Every row comes from one small tree of marks. Brackets hold a mark, then the marks that hang from it, in the order of their numbers. Every link used is in the known rows. Which tree was each row made from?
Known rows:
{j564 {j649 {j32 j100}}}: [-2.69  1.21  1.03  0.41 -0.11  0.45 -0.26  1.15 -1.34 -1.35 -1.16  0.15
  1.33  0.21 -1.79  0.49 -1.61 -0.80 -0.62 -4.01  0.48  0.83 -1.64 -0.67
 -0.61  0.16 -0.15  0.54]
{j855 j32}: [-1.57  0.33  0.54  0.30  0.73  0.78  0.55 -0.01 -1.53  0.62 -1.72 -0.39
  0.66 -0.77 -2.08  0.35 -0.06 -0.70 -0.22 -2.29 -0.61  0.10 -1.66  0.52
  0.80 -1.23  0.08  2.41]
{j32 j100 {j649 j564} {j977 {j687 j355}}}: [ 0.64 -0.79 -1.25 -0.38  1.09  0.99 -0.65 -1.40  0.83 -0.03 -0.06  3.08
  0.02  1.83  0.19 -0.31  0.57  1.38 -0.22  0.93 -2.10 -0.58 -0.64 -1.43
 -2.63 -1.24  0.40 -0.37]
{j480 j977}: [-1.91  0.06  1.00  0.23 -0.29  0.53  0.76  0.89 -1.19  1.01 -0.30 -1.76
 -0.95 -0.01 -1.99 -0.04  1.89 -1.76 -0.27 -2.49 -1.69  2.09 -1.21  0.12
  0.48 -1.28  0.05  2.18]
{j649 j564 {j977 {j32 j100} {j687 j355}}}: [ 0.97  0.55 -0.96  0.59 -1.02  1.49 -0.61 -0.55  1.10  0.77  1.53  1.86
 -2.62  1.84 -1.91  1.46  0.04 -0.69 -0.48  1.10 -0.67 -1.07 -1.10  0.94
 -1.20 -1.00  0.08  0.61]
{j977 {j687 {j355 {j32 j100} {j649 j564}}}}: [-1.03  0.80 -0.36  0.22  0.66  2.46 -0.92 -1.40 -0.76  0.34 -1.29  1.36
  0.52  1.36 -0.76  0.17 -0.44 -1.77  0.50 -0.19  0.04 -1.07  0.49  0.34
 -0.94 -1.22  1.26  0.70]
{j355 j32}: [-2.14 -0.55  1.62  0.58  0.73  1.07  0.24 -0.48 -1.07  0.28 -1.85 -1.68
  0.19 -0.23 -2.52  2.32  0.39 -1.58  0.03 -1.21  0.87  0.80 -0.47  0.59
  0.96 -1.16  0.97  1.47]
{j649 {j32 j100} j977}: [-1.81  0.18  0.11  0.70 -0.58  0.77  0.07  0.61 -1.51 -0.95  0.85  1.62
 -0.82  0.47 -1.91 -1.04 -0.19 -1.47 -0.82 -1.78  0.31  0.38 -0.86 -0.60
  0.23 -0.97 -0.40  0.90]
{j649 j564 {j977 {j687 j355}}}: [-0.50  0.09 -1.64  0.20 -0.63  1.58  0.04 -1.16  0.47  1.11 -1.05  1.29
 -2.42  0.36 -1.95  0.81  0.54 -0.30  0.54 -0.09 -1.39 -0.52 -1.07  0.75
 -0.18 -0.78 -0.09  0.66]
{j855 {j32 j100 j649 {j977 j687}}}: [-0.08 -1.12 -0.75 -0.03  1.35  0.19 -0.43 -0.26  0.53 -0.31  0.32  2.18
  1.31  0.56  0.23 -1.03  0.20  0.45 -0.50  1.28 -0.19 -1.14 -1.58 -2.08
 -0.48 -1.54  0.11  1.71]
{j564 {j649 {j977 {j687 {j32 j100} j355}}}}: [-0.38  0.60  0.13  1.10 -0.78  1.41 -0.66 -0.41  0.88 -0.31 -0.58  3.34
 -1.18  0.78 -1.39  1.52 -0.03  0.00  0.03 -0.09  1.23 -0.90 -2.24  0.13
  0.82  0.01 -0.21 -0.34]
{j32 {j977 j687}}: [-1.00 -1.06 -0.27  0.16  0.83  0.04  0.28 -0.48  0.99  1.37 -0.42 -0.40
  0.25 -0.05 -2.62  1.80  0.74 -0.83  0.48  0.54 -0.27  0.26 -1.58 -0.33
  0.65 -0.52  1.20  2.06]
{j649 j32 j564}: [-2.44  1.25 -0.02 -0.23  0.22  0.89  0.13  0.17 -2.19  0.42 -3.53 -1.84
  1.16 -0.11 -2.56  1.31 -1.33 -0.34 -1.03 -3.77 -1.63  0.44 -0.73  0.96
 -0.57  0.08  0.14  1.35]
{j480 {j977 {j687 j32 j355}}}: [-0.28 -0.16  0.36  0.62 -0.02  1.49 -0.03  0.11 -0.48  1.60 -1.10 -0.78
 -1.11  0.40 -2.16  1.21  2.48 -0.67  0.72 -1.56 -1.40  0.56 -2.11  1.10
  1.62 -0.67  0.45  2.10]
{j687 {j355 j32 {j649 j977}}}: [-1.53 -0.83  0.23  0.74  0.40  2.29  0.11 -0.56 -1.18  0.01  0.48  1.90
 -2.51 -0.15 -1.16  0.49  0.10 -2.71  0.36  0.10  1.65  0.31  0.00  0.80
  0.91 -2.19  0.64  0.52]
{j687 {j355 {j32 j100 j977} j649}}: [-0.92 -1.57  0.85  0.61  1.49  1.73 -0.31 -0.89 -0.71 -0.39  2.08  3.27
  0.26  1.04 -0.47 -0.38 -0.04 -1.73  0.43  1.45  0.00  0.12  0.83 -0.60
 -0.34 -1.97  1.51  0.14]
{j855 {j32 j100 {j649 j564 {j977 j687}}}}: [-0.58  0.90 -1.69 -0.12 -0.52  1.13 -0.61 -0.56 -0.04 -0.32 -1.35  2.43
 -0.53  0.66  0.79 -1.31 -0.50  0.37 -1.64  0.41 -0.34 -1.92 -0.92 -1.25
 -0.94 -1.49 -1.16  1.01]
{j752 {j32 j100 j649 {j977 j687}}}: [-0.26 -1.04 -0.25  0.32  1.33  0.07 -0.72 -0.48  2.11 -0.04  0.43  0.33
  0.71  1.53  0.25  1.96  0.62 -0.56 -0.64  1.10  1.73 -0.05 -1.01 -2.03
 -0.67 -2.69  1.14  0.66]
{j977 {j32 j100} j687}: [ 0.19  0.62  0.94  0.55  0.27  0.34 -0.46 -0.01  0.75  0.73  0.48 -0.59
  0.34  1.29 -3.27  2.27  0.18 -1.95 -0.45 -0.63  1.35 -0.26 -1.93  0.40
 -0.42 -0.63  1.14  2.30]
{j564 {j649 {j32 j100 j977}}}: [-2.48 -0.17  0.66  0.38  0.26 -0.10 -0.20  1.18 -0.28 -1.07  0.76  1.09
  1.61  0.20 -1.15  0.38 -1.95 -0.04 -0.85 -1.66 -0.37  0.66 -1.27 -1.24
 -0.54  0.21  0.07  0.19]
{j355 {j32 j977}}: [-1.91 -1.96  1.17  0.47  0.99  0.60  0.30 -0.41  0.06  0.62 -0.09 -0.71
  0.45 -0.14 -1.91  2.45  0.32 -0.93  0.00  1.21 -0.32  0.67 -0.14  0.00
  1.10 -1.11  1.11  1.08]
{j687 {j355 j649}}: [-1.01  0.53  0.54  0.12  1.51  1.71  0.37 -0.50 -1.83  0.40 -0.95  1.48
 -0.33  0.05 -2.35  0.05  0.17 -2.09  0.58 -2.97  0.29  1.06 -0.88  0.84
 -0.60 -1.37  1.23  1.11]
{j564 j649}: [-2.54  0.97  1.19  0.24  0.28  0.48  0.38  0.40 -0.40 -0.08 -2.44 -0.73
  0.63 -0.48 -2.49  2.15 -0.90 -0.70 -0.44 -3.22  0.90  1.33 -1.90  0.33
 -0.19  0.07  0.12  0.82]
{j480 {j977 j687}}: [-1.60  0.01  0.14  0.27 -0.47  0.48  0.42  0.65 -0.23  1.50 -0.22 -2.30
 -0.97  0.02 -2.25  0.17  2.16 -1.91  0.51 -1.82 -1.17  1.22 -1.96 -0.11
  0.93 -0.84  0.45  2.95]
{j752 {j32 j100 {j649 j977}}}: [-0.72 -0.06  0.21  0.68  0.13  0.78 -0.33 -0.11  0.57 -0.96  0.27  1.42
 -1.48  1.40  0.32  1.09  0.69 -1.29 -1.60 -0.56  2.85  0.61 -0.43 -1.43
 -0.78 -3.41 -0.03 -0.34]
{j564 {j649 {j977 j32}}}: [-1.63  0.64  0.86  0.73 -0.80  0.37  0.17  1.29  0.99  0.08  0.43 -0.47
 -2.01 -0.25 -2.47  4.09 -1.57 -1.54 -1.54 -0.90  2.03  0.67 -2.15  1.23
  0.26 -0.10 -0.26  0.80]

Write each row's tree:
[-1.88  0.14 -1.09  0.55 -0.59  0.75  0.08  0.54 -0.47  0.36 -0.99 -0.70
 -1.24 -0.37 -2.68  0.29  0.00 -1.57  0.14 -1.46  0.67 -0.07 -1.95  0.10
  1.56 -0.44  0.04  2.19] -> {j649 j32 {j977 j687}}
[-2.60 -0.30 -0.72  0.23  0.25 -0.09 -0.17  1.06  0.62  0.22 -1.08 -1.24
  1.17 -0.66 -1.98  2.03 -1.75 -0.16  0.19 -1.17 -0.01  0.10 -2.52 -0.50
  0.74  0.85  0.49  1.52] -> {j564 {j649 {j32 {j977 j687}}}}
[-0.76  0.48  0.48  0.04  0.33  0.85 -0.30  0.57 -0.80  0.81 -2.81 -1.77
 -0.03  0.39 -0.88  1.52  1.86 -0.59 -1.05 -1.85  0.23  0.81 -2.29  0.02
  0.76 -0.49  0.07  2.11] -> {j480 {j977 {j687 {j32 j649}}}}
[ 0.56  0.37  0.68  0.80  0.75  1.59 -0.59 -1.13 -0.38  0.52 -1.55  2.00
  0.57  1.30 -2.61  1.03  1.34 -0.26  0.62 -1.13  0.12 -0.50 -1.69  0.57
  0.46 -0.58  0.98  1.04] -> {j977 {j687 {j32 j100} j355}}
[-1.23 -0.46  1.69  0.35  1.21  1.23 -0.44 -0.56 -1.15 -1.37 -1.26  0.58
  0.58  1.09 -0.50  0.51  0.51 -0.93 -0.89 -1.06  1.59  0.68 -0.02 -1.08
 -0.99 -1.85  0.37  0.31] -> {j355 {j32 j100 j649}}
[ 0.67 -0.26  0.19  0.59  0.51  1.03 -0.11 -0.20  0.71  1.35  0.22 -0.88
 -1.62  0.59 -3.64  2.91  0.66 -1.23  0.94 -0.95  0.13  0.15 -2.63  1.63
  0.04 -0.76  1.33  2.03] -> {j977 j32 {j687 j355}}
[ 0.09  1.39  0.94 -0.29  0.62  0.91 -0.55 -0.08 -0.39 -0.35 -1.40  0.00
  0.48  1.81 -1.00  2.16 -1.03 -0.20 -2.74 -1.51  0.28  0.24 -0.59  0.36
 -3.12 -0.82  0.27  0.48] -> {j977 {j32 j100 {j649 j564}}}
[-0.36 -0.15 -1.30 -0.43  0.78  0.51 -0.66 -0.67  0.51  0.18 -1.03  1.93
  1.63  0.80  0.88 -0.47 -0.64  1.31 -1.40  1.18 -1.85 -1.72 -0.88 -1.71
 -1.58 -1.19 -0.27  1.23] -> {j855 {j32 j100 {j649 j564} {j977 j687}}}
[-1.12 -0.66 -1.20  0.56 -0.69  2.06 -0.28 -1.36  0.50  0.85 -0.77  0.30
 -2.54  0.35 -1.31  1.58  0.50 -0.48  0.62  1.38 -0.71 -0.84 -0.36  0.82
  0.66 -1.14  0.05  0.67] -> {j649 j564 {j977 {j687 {j355 j32}}}}
[-0.77  1.74 -0.60 -0.05 -0.10  2.21 -0.41 -0.10 -1.40  2.03 -2.63 -0.52
 -0.16  0.63 -1.01  0.78  0.61 -1.29 -0.51 -1.72 -1.91 -0.32 -1.04  1.52
  0.18 -0.25  0.70  1.79] -> {j480 {j977 {j687 j32 {j355 {j649 j564}}}}}
[-0.69 -0.18  0.08 -0.54  1.08  0.42 -0.22 -0.77 -0.12 -0.53 -0.96  2.21
  1.26  1.49  0.12  0.23 -0.40  0.90 -2.00  0.23 -1.55  0.23  0.22 -1.41
 -2.81 -1.08  0.15 -0.32] -> {j32 j100 {j649 j564} j977}
[-0.03  2.15 -0.20  0.15  0.71  2.22 -0.90 -1.40 -1.10  0.83 -3.07  2.29
  1.43  1.57 -1.46  0.86 -0.44 -0.86 -0.69 -1.51 -0.02 -1.47 -0.50  1.14
 -1.02 -0.09  1.14  0.60] -> {j977 {j687 {j32 j100} {j355 {j649 j564}}}}
[ 0.90  0.50 -0.67 -0.29  0.88  1.34 -0.59 -0.56  0.56  0.82 -1.82 -0.74
 -1.29  1.22 -1.63  2.95 -0.31  0.30 -0.69 -1.15 -0.52 -0.25 -2.00  1.29
 -2.19 -0.81  0.62  1.09] -> {j977 {j32 {j649 j564}} {j687 j355}}
[-0.49 -0.99  0.84 -0.11  1.52  0.24 -0.02 -0.26 -0.05 -0.93  0.34  2.56
  0.84  1.16 -0.49 -0.30  0.52 -0.01 -1.24  0.06 -0.13  0.79 -0.57 -1.87
 -1.73 -1.50  0.43  0.07] -> {j32 j100 j649 j977}
[-0.70  0.42  1.14  0.38  1.18  0.68 -0.40 -0.24  0.12 -0.84 -0.96  0.05
  0.52  1.49 -0.30  1.70  0.50 -1.09 -1.25 -2.06  2.27  1.08 -0.64 -1.10
 -1.34 -3.09  0.64  0.15] -> {j752 {j32 j100 j649}}
[-0.11  0.19  1.05  0.89 -0.50  0.56  0.00  0.59  0.42 -0.11  2.21  1.41
 -1.88  1.10 -2.56  1.65  0.07 -2.04 -1.53  0.14  1.42  0.30 -1.11  0.48
 -0.35 -1.32  0.15  1.05] -> {j649 {j977 {j32 j100}}}
[-0.63 -0.46 -0.99  0.72 -0.85  2.08 -0.74 -1.53  0.46  0.14  0.46  1.97
 -2.03  1.33 -0.66  0.15  0.59 -0.53  0.53  1.72 -0.81 -1.13  0.14  0.03
 -0.07 -1.36  0.01  0.16] -> {j649 j564 {j977 {j687 {j355 {j32 j100}}}}}
[-1.20 -1.59  0.20  0.77 -0.35  1.68 -0.01  0.02 -0.25  1.09  0.76 -1.87
 -2.19  0.24 -1.39  0.28  2.56 -1.59  1.83 -0.21 -1.74  1.04 -1.26  0.37
  1.49 -1.63  0.61  2.15] -> {j480 {j977 {j687 {j355 j32}}}}
[-0.91 -0.20 -1.31  0.21  0.28  0.91 -0.02 -0.10 -0.10 -0.08 -1.55  0.96
 -1.53 -0.53 -0.29 -0.37  0.42 -0.44 -0.56  0.06  1.27 -0.96 -2.26 -0.66
  0.77 -1.66 -0.69  1.91] -> {j855 {j32 {j649 {j977 j687}}}}
[ 0.09  1.17 -0.11 -0.28 -0.65  0.60 -0.79  0.87  0.31  0.52  0.18 -1.43
 -0.88  1.96 -0.19  0.99  0.56 -0.83 -1.98 -0.66 -1.12  0.29 -1.24 -0.34
 -2.28 -0.81 -0.06  1.83] -> {j480 {j977 {j32 j100 {j649 j564}} j687}}
[-2.13  1.18 -0.16  0.41 -0.10  1.12 -0.11  0.70 -2.15 -1.00  0.29  2.34
 -0.36  0.41 -1.33 -1.76 -1.23 -2.96 -1.22 -2.34  1.69  0.06 -0.36 -0.64
 -0.18 -0.95  0.10  1.03] -> {j355 {j649 {j32 j100} j977}}
[-0.74 -1.33  0.96  0.31  1.63  1.91 -0.13 -0.85 -1.26 -0.69 -1.77  0.31
 -1.06  0.38 -0.90  1.13  0.92 -0.37  0.50 -1.30  0.26  1.00 -0.68  0.16
 -0.44 -1.96  0.62  0.15] -> {j687 {j355 {j32 j649}}}
[-0.17  0.26  1.56  0.21  0.22  0.52 -0.22  1.51 -0.56 -0.37  1.63 -0.52
 -1.30  1.60 -0.57  0.34  1.25 -1.48 -1.94 -1.59 -0.44  1.62 -1.31 -0.47
 -1.85 -1.83 -0.05  1.45] -> {j480 {j977 {j32 j100 j649}}}
[-0.61  1.62 -0.17 -0.47  0.89  1.21 -0.64 -1.04 -0.70  0.94 -5.98 -1.41
  1.66  0.62 -1.34  3.16 -0.28  0.68 -1.89 -1.85  0.52 -0.81 -1.51  0.68
 -0.67  0.23  0.42  1.08] -> {j977 {j687 {j32 {j649 j564}}}}
[ 0.82 -1.30  1.10  0.30  1.86  1.12 -0.43 -0.74 -0.36 -0.80 -0.22  3.93
  0.48  1.52 -0.31  0.68  0.89  1.25 -0.96  0.31 -0.77  0.12 -0.90 -0.54
 -1.18 -1.44  0.57 -0.82] -> {j687 {j32 j100 j649 j977} j355}
[ 0.43  1.38  0.05 -0.27  0.39  0.67 -0.96 -0.31  0.54  0.05 -1.59 -0.57
  0.41  1.92 -1.23  2.27 -0.69 -0.32 -1.95 -0.81  0.47 -0.64 -1.23  0.03
 -2.81 -0.51  0.55  1.21] -> {j977 {j32 j100 {j649 j564}} j687}
[-1.20 -0.74 -0.59  0.57  0.10  0.51 -0.57  0.60  0.74 -0.66  1.48  2.04
  0.46  0.59 -1.22 -0.12 -0.97  0.35  1.11 -0.66 -0.98 -0.14 -2.14 -1.09
 -0.30  0.15  0.42  0.34] -> {j564 {j649 {j32 j100 {j977 {j687 j355}}}}}
[-0.33  0.03 -1.06  0.39  0.13  0.88 -0.39 -0.18 -0.08 -0.77 -0.11  2.77
 -0.82  0.40  0.27 -1.59  0.35 -0.46 -0.78  0.30  1.04 -1.34 -1.76 -1.70
  0.06 -1.99 -0.77  1.51] -> {j855 {j32 j100 {j649 {j977 j687}}}}
[-0.09 -1.33  0.91  0.56  1.43  1.18  0.20 -0.87 -0.20  1.01 -0.80  1.76
  0.24  0.29 -2.24  2.31  0.66  0.53 -0.03 -0.06 -1.14  0.40 -1.30  1.00
  0.70 -0.66  1.03  0.33] -> {j687 {j32 j977} j355}
[-1.34 -0.76 -0.06  1.18 -0.76  1.58 -0.67 -0.37  1.25 -0.83  1.28  2.19
 -2.09  0.54 -0.74  0.71  0.05 -1.07  1.18  1.36  1.49 -0.48 -1.23 -0.60
  0.85 -1.05 -0.16 -0.25] -> {j564 {j649 {j977 {j687 {j355 {j32 j100}}}}}}
[-0.50 -0.41 -1.17  0.85 -0.51  1.30 -0.34 -0.01 -0.44 -0.57  1.46  2.70
 -2.15  0.85 -1.95 -1.76  0.68 -1.00  1.15 -1.04 -0.42 -0.36 -1.66 -0.54
  0.40 -1.19 -0.02  0.98] -> {j649 {j32 j100} {j977 {j687 j355}}}
[-0.35 -0.09 -0.83 -0.56  0.76  0.30 -0.57 -0.96  0.91  0.10 -1.11  1.45
  1.10  1.52 -0.06  0.55 -0.07  0.79 -1.34  0.98 -1.27 -0.67 -0.41 -1.82
 -2.37 -0.63  0.40  0.56] -> {j32 j100 {j649 j564} {j977 j687}}
[-1.25  0.60  0.69  0.46 -0.38  0.83  0.06  0.43 -0.69  1.77 -1.97 -2.28
  0.21  0.06 -2.46  1.71  1.94 -1.30 -0.53 -1.64 -0.44  0.55 -2.10  0.82
  1.89 -0.12  0.53  2.74] -> {j480 {j977 {j687 j32}}}
[-0.89 -1.30 -0.03 -0.13  1.62  0.30  0.33  0.02 -0.57 -0.05 -0.83  1.34
  0.78 -0.52 -0.11  0.25 -0.28  0.55 -1.01 -0.02 -1.02 -0.07 -1.55 -0.88
 -0.18 -1.69 -0.08  1.37] -> {j855 {j32 j649 j977}}
[-0.52 -0.96 -0.38  0.41  0.68  0.27 -0.17 -0.39  0.74  0.62  1.18  1.83
  1.32  0.32 -1.08 -0.44  0.36 -0.31  0.26  1.42 -1.06 -1.21 -1.53 -1.37
  0.56 -1.23  0.49  2.26] -> {j855 {j32 j100 {j977 j687}}}
[-2.23  0.94 -1.44  0.32 -0.16  1.07 -0.02  0.55 -1.44  0.34 -1.29 -0.19
 -0.84 -0.48 -2.08 -0.40 -0.98 -3.04 -0.23 -1.93  2.01 -0.49 -1.58 -0.01
  1.25 -0.44  0.56  2.34] -> {j355 {j649 j32 {j977 j687}}}
[-1.04  1.39 -0.72  0.23 -0.72  1.17 -0.25 -0.86  0.01  1.50 -3.81 -0.34
 -0.33  0.22 -2.33  3.17 -0.05 -0.20 -1.52  0.01  0.52 -1.33 -1.25  1.33
  1.03  0.44  0.00  1.29] -> {j649 j564 {j977 {j687 j32}}}
[-2.82 -0.41  0.26  0.24  0.30 -0.02  0.22  1.31 -0.40 -0.24 -0.63 -0.71
  1.17 -0.71 -1.71  1.95 -2.07 -0.10 -0.64 -2.14 -0.52  0.97 -1.86 -0.28
  0.29  0.46  0.23  0.75] -> {j564 {j649 {j32 j977}}}
[-2.40  0.87 -1.15  0.15 -0.47  1.91 -0.41 -0.74 -0.33  0.95 -2.28 -0.54
 -0.79 -0.02 -0.97  1.45 -1.04 -2.58 -0.85  0.94  1.69 -1.16  0.35  0.60
  0.75 -0.63  0.53  1.52] -> {j355 j32 {j649 j564 {j977 j687}}}
[-0.61 -1.36 -1.06 -0.15  1.56  0.09 -0.05 -0.20  0.45  0.41 -1.06  0.49
  0.77 -0.44 -0.26  0.37  0.19  0.37 -0.29  0.65 -0.37 -0.81 -2.10 -1.10
  0.19 -1.27  0.24  2.23] -> {j855 {j32 j649 {j977 j687}}}
[ 0.38  0.23 -1.68 -0.08 -0.34  1.62 -0.63 -1.17  0.24 -0.65 -0.67  3.48
 -2.13  1.71  0.09 -1.00  0.84  0.42 -0.36  0.09 -0.76 -0.73 -0.63 -0.99
 -2.20 -1.53 -0.48 -0.34] -> {j32 j100 {j649 j564 {j977 {j687 j355}}}}
[-0.36 -1.20  1.35  0.47  1.55  1.81 -0.51 -0.91 -1.20 -1.61 -0.29  2.07
 -0.42  1.30 -0.31 -0.05  1.12 -0.30  0.38 -1.02  0.45  0.77 -0.15 -0.68
 -1.39 -2.32  0.54 -0.35] -> {j687 {j355 {j32 j100 j649}}}
[-0.21  1.04  0.42  0.58  0.13  1.85 -0.54  0.15 -1.25  0.88  0.07  1.65
 -0.30  1.26 -0.94 -1.07  1.72 -2.14  0.00 -1.29 -0.28 -0.04 -1.25  0.24
  0.50 -0.99  0.96  1.69] -> {j480 {j977 {j687 {j32 j100} {j355 j649}}}}
[-3.20  0.69 -0.11  0.60 -0.97  0.56  0.22  1.54 -0.98 -0.85 -0.96 -0.14
 -0.89 -0.89 -1.93  1.07 -1.84 -0.94 -0.91 -3.00  1.15  0.73 -1.94  0.15
  0.78  0.19 -0.72  0.69] -> {j564 {j649 j32 j977}}
[-0.47  0.86 -0.92  0.23 -1.02  0.68 -0.19 -0.15  1.07  1.59 -0.79 -1.44
 -2.03  0.48 -2.66  3.49 -0.67 -1.31 -1.39  0.51  0.30 -0.87 -1.43  1.57
 -0.12 -0.12  0.23  1.86] -> {j649 j564 {j977 j32 j687}}
[-1.10  0.93  1.16  0.87 -1.07  0.44 -0.21  1.20  0.98 -0.67  1.65  1.30
 -1.55  0.76 -1.87  2.50 -1.45 -1.62 -1.72 -0.51  2.22  0.28 -1.65  0.28
 -0.56 -0.29 -0.33  0.10] -> {j564 {j649 {j977 {j32 j100}}}}
